Known rows, with every step that occurs:
B-R-U: [ 24  13  36   5  55  16  26 -56  -3  15 -27 -16 -55  12 -10 -16  28  59
  13  19  -3  24   8  66  26 -38 -35  12 -39  29]
X-Y: [ 24  24  16  24  -4   2  16  -6  17  13  32  20 -28 -12 -18 -29  13 -21
 -42 -13  11  -7   7 -18   9  11  25   0   6  -6]
C-B-Y-X-U: [ 23 -32 -10 -13 -29  18   7  21  11   3   9   7  19   1   9 -12  39   1
 -10  32  -7   5  -9 -22   6  23  30  18  28 -12]
R-C-U-X-B: [  6 -18 -10   6  27  -5   7  23 -12 -34 -29 -58   6   8  -7  62 -56 -11
 -22   2  20 -21   3 -48 -49 -12  18 -18 -40  -7]
Y-X-B-R-C-U-H: [ -9 -15   3 -33   3   3   0 -46  29 -40 -34 -61   5 -15 -14  29   9  -5
   6  -6  12   8  42  12  -1 -18  18  -7   0  13]
C-R-X-U: [ 17 -42  -9  -2  31  -9   7 -25  -8  13 -33   3 -43  59 -26  -9  22  18
 -19  11  -1   5  -7  -9  63  28  -8 -10 -14  20]
Y-X-U: [ 17 -24 -20   9 -33   5  -7  10  11  -5  24  -1  45 -12  -5 -52  19   1
 -19  14  -8  -8 -21  -9  -7  25  32  -7  35  -4]
B-R-U-Y-X: [ -6 -10  30   2 -17  13  10 -31  -4 -12  14  21  37 -24  37 -33 -50  31
   1   5  11  12  13  52  -8  53   2  -5  -6  11]
R-Y: [ 27   4  -8 -22  20 -15  -1 -13 -10  45  10  25 -52  11  -5 -32   5  19
  -4 -25   7  -1 -30  36  47 -10 -22  -5  -7  13]
X-B: [  0  13 -22  29  26 -18  -2  52 -15  -3  -3 -25  -9  13 -14  15  -7 -48
  -4  19  -7 -23   7 -41 -14 -16  12  -5   6   0]
C-Y-X-B-R-U-H: [-23  -2  11 -26  31 -10  15 -27  13 -17 -45 -51 -12  12  19  34  20   9
   7  -3   2  23  44  17  11   6  23  10  17  37]
U-H: [-18  29   1   1 -18 -44 -26  21 -15 -18  29 -15   6  24 -26  -1 -16 -35
   7 -51  -1   6  24  -2   8 -55  37 -33  59   3]
H-U: [-21  18   5  55 -16 -17 -51  19 -85 -13  36  33 -21 -35 -34 -28  -1  -1
  15 -28 -19  17 -37 -24 -39 -53 -21 -15  41 -19]
C-U-X-B: [  8  -7 -14   8  22 -16  -4  52 -12 -45 -38 -51  15   8  -2  64 -65 -20
 -23   7  11 -17   2 -70 -58 -14  43 -13  -8  -2]
C-B-R: [ 16  17  18  39  27  17 -10  -1  22   6 -38   0 -23  29 -13   3   1 -14
  18  27  -9  38 -16  13  20 -65 -29  25 -19  12]
U-B-Y-X: [-11  11   5 -26 -71 -11 -23  33   8   6  45  22  51 -11  22 -24   0 -13
  24 -12 -14 -15   6  23   4  28   8  14  30 -25]
U-B: [-32  49 -26  22  -3 -34 -28  79 -16 -15  19  15  24  40 -10   4 -42 -51
  22 -34 -10  -7 -31 -10 -26 -46   3 -21  17  -4]
Y-X-B-R-U-H: [-21   6  16 -18  26 -17   8  -9  -2 -20 -15 -57  -6  -9  14  21  25   1
  22  -5  -8   4  46  13   1 -20  22  -4  23  29]
Y-X-U-R: [ -5  18 -27 -27 -16 -29 -12  40  42 -15 -18   3  88  24   3   3 -19 -39
  -6   0  -2 -16 -16 -28 -46   2  49 -35  57   6]
X-U: [ 23   3 -22  20   7   6  14   9  -6  -1  16   3  -1   8 -30 -33  24   0
 -18  12  -4   4 -18 -18  -6 -25  24 -17  22   3]
Y-X: [  8 -14   5  10 -58 -19 -43  -2   7   7  33   5  51   5   4 -51 -26  -6
  -9 -15  -5  -7 -13  30  13  33   8   2  28 -13]
R-C-U: [ 41 -25   7 -14  16  18  -1 -86  10  -7 -37 -23 -40  27 -46   4 -15  41
 -22  -6  28  23  -7  44  23 -18 -23   0 -52  -2]
R-C-B-Y-X: [ 17 -39  22 -28 -48  10 -17 -11  12  31  18   7   9  15  20  -7   8   4
   3   2   5   8   6  32  40  35 -22  30 -14 -28]
C-X-U: [ 18 -34 -31  30  14  16   5  -2   8 -16 -45   3 -16  46 -29  14   6  30
 -30  21   1  13 -14 -29  12 -12  41  -8   6  10]
U-R-X-B: [-21   6 -21  -6  59 -40   2  28   1  11 -42 -13 -13  47  -1  46 -24 -39
   4   0  -4 -34  22 -45  13   8  -9 -15  -2  17]
Y-X-B: [ -4 -12 -20  18 -15 -21 -21  49   2  -1   6 -26  34  -8  12  -3 -13 -48
  -5  21  -8 -31   5 -31 -15  38  23   4  21  -5]

Rows:
[-10  40 -14 -21 -12   8  29  50  -8  -2  38  26  -1  -4  -1  12  42 -11
  26   6 -16  -3   4 -14 -13 -43  10   0  20 -17] -> X-U-B-Y
[-35 -21  -3   7 -30  19 -34 -49  16   7  -6  15  45  -8  17 -18  -1  11
   7 -19   0  26 -34  42  -9  51 -42  22 -19  -6] -> H-U-B-R-C-Y-X
[  7  -1  10 -24  20   2  34  -8 -17  31  11  10 -61   2  -2  21  47  13
   9  17  -9 -17  51  -6  53   8 -31  22 -15 -11] -> R-X-B-Y
[-37   6 -41  10  32 -18   5  44 -16 -10   2  21   1  35  -7   2  -7 -12
  12 -21 -11 -13 -31 -27  -4 -15  -4 -19   6   7] -> R-X-U-B
[-30  12   6 -11 -70 -10 -38  43 -28  -6  53  35  47 -40  21 -19   7  -7
  36 -16 -23  -9 -11   2 -25  14  -4  12  45 -32] -> H-U-B-Y-X
[ 23   5  -3 -31  53  20  25 -25  15   4 -46 -20 -43 -33  12  20  10  35
   6  19   4  -4 -13   3   0 -22 -20  11 -40  24] -> C-U-X-B-R-Y
[-20   3   0 -19   9  10  13  13 -22   3 -34   5 -33   3  -2  87  30   1
  17  18  -4  -6  37 -35 -10 -22 -11   2 -13 -18] -> H-U-R-C-X-B-Y
[ -7 -15 -20   7  -4  -2  -1  37  -4 -40 -21 -12  39 -21  21  23 -65 -35
 -17  27  12 -15  15 -37 -39  59  46  -4  14   5] -> C-U-Y-X-B
[-12  20   8  28  -2  25  15   5  19 -15   2  -5  37 -48  22 -16  -6 -25
  16  45 -10  -6  25   3 -27  10  -3   7  -7   7] -> U-Y-X-B-R
[ -4  -1 -19   0  31  46  32 -70  51  18 -37   0 -12  41 -12   9  26  19
 -11   0  16  43 -22  42  15   5 -42  17 -58  16] -> X-U-B-R-C-Y
[-11  15  19  19  38  14  33 -38  29  18   6  30 -44 -16  -2 -22  30   9
 -10 -13   0  -9   9  -1  39  17 -27  13 -35   4] -> U-B-R-X-Y
[  0   7 -11 -25  18  -3   1 -60  54  27 -49   1   2  86 -13  37 -29  -4
 -31 -32  31  35 -11  39  20  24 -23  -6 -32  12] -> U-R-C-Y
[ -7 -18  13  -2 -24  -3   0 -10 -20 -10  25  20  34  -3  36 -26 -71  21
 -15 -11  17   5   9  35  -9  70  18 -15   7   2] -> R-U-Y-X
[-16  -2  -3  10  -2  37  21 -36  27  15  24 -10  28 -21   0 -33  33   8
  22   9  -1  -3 -10  52 -12 -22 -52  -7 -58  -7] -> Y-X-U-B-R-C
[-14  18  24  44 -18  -6  -6  29 -44 -20  50  11   4 -51  -4  -1 -25  -8
 -36 -40  10 -11 -18 -67 -68  -9  28 -21  16 -28] -> H-U-X-Y
[ 19  10  13 -29  -5   6  27  24 -12 -18  -3 -22 -13 -14   3  61  -2   7
  -1  18   2 -12  35 -38 -24 -20  22   9  -4 -16] -> C-U-X-B-Y
[ 16 -22  23  34  13  43  33 -74  46  14 -31   5 -54   7 -16   9  29  32
 -43   6  24   7  17  14  38  13  -6  13 -70  -1] -> B-R-C-X-Y
[ 13  -8  20 -34  15 -10  21  -2 -12  29 -20   1 -64  30  -4  37  41  -3
  11  28  -6 -14  50  -9  65  23 -28  21 -26  -5] -> C-R-X-B-Y
[-12  -7   8  14 -59 -10 -21   9  -9 -18  46  35  67 -13  23 -44 -80 -11
 -13 -16  14  -3   2  19 -17  56  22 -21  29 -12] -> U-Y-X
[ 15  25   7 -15  -5   6  27  30 -11  17  22   0 -34 -11  -6  21  42 -16
  12  26 -12 -12  42 -18  12 -17   0  16   7 -17] -> X-B-Y
[-30  10  15  46 -29 -27 -49  43 -84 -34  44   7  30 -25 -12   6 -67   7
   0 -54  -1   3 -37 -46 -80 -56   6 -37  28 -28] -> H-U-X
[-24  -1  -4 -10 -24  -2 -37   1 -10  12  20  32  24 -58  31 -43  14  14
  39 -16 -19  -5 -43  29  -9  11 -35  14  13   2] -> H-U-B-R-Y-X
[ 29   4   2 -16  53  12   6 -19  17  39 -35  18 -70  12   8  -2  22  18
  18   9   1  23 -37  33  54 -39 -42  22 -32  25] -> C-B-R-Y
[ -8  17  -2   3  41   8   8   2 -31  11  -5   1 -36 -62  16   7  26  20
  26   4  -9 -10 -24 -14 -21 -38 -37   1 -20  13] -> H-U-X-B-R-Y
[ 20  -5  23 -25 -72  -1 -17 -15  12  21  48  18  34 -16  11 -43  13  13
   4  -2  -9  -3  15  38  29  36   1  19  26 -24] -> B-Y-X
[ 27 -24 -15 -19  -3  25  18 -30  26  19   8   9  17 -38  13 -60  55  30
  -4  25 -10  -4 -29  19  15  23   6   9  12  14] -> B-R-Y-X-U
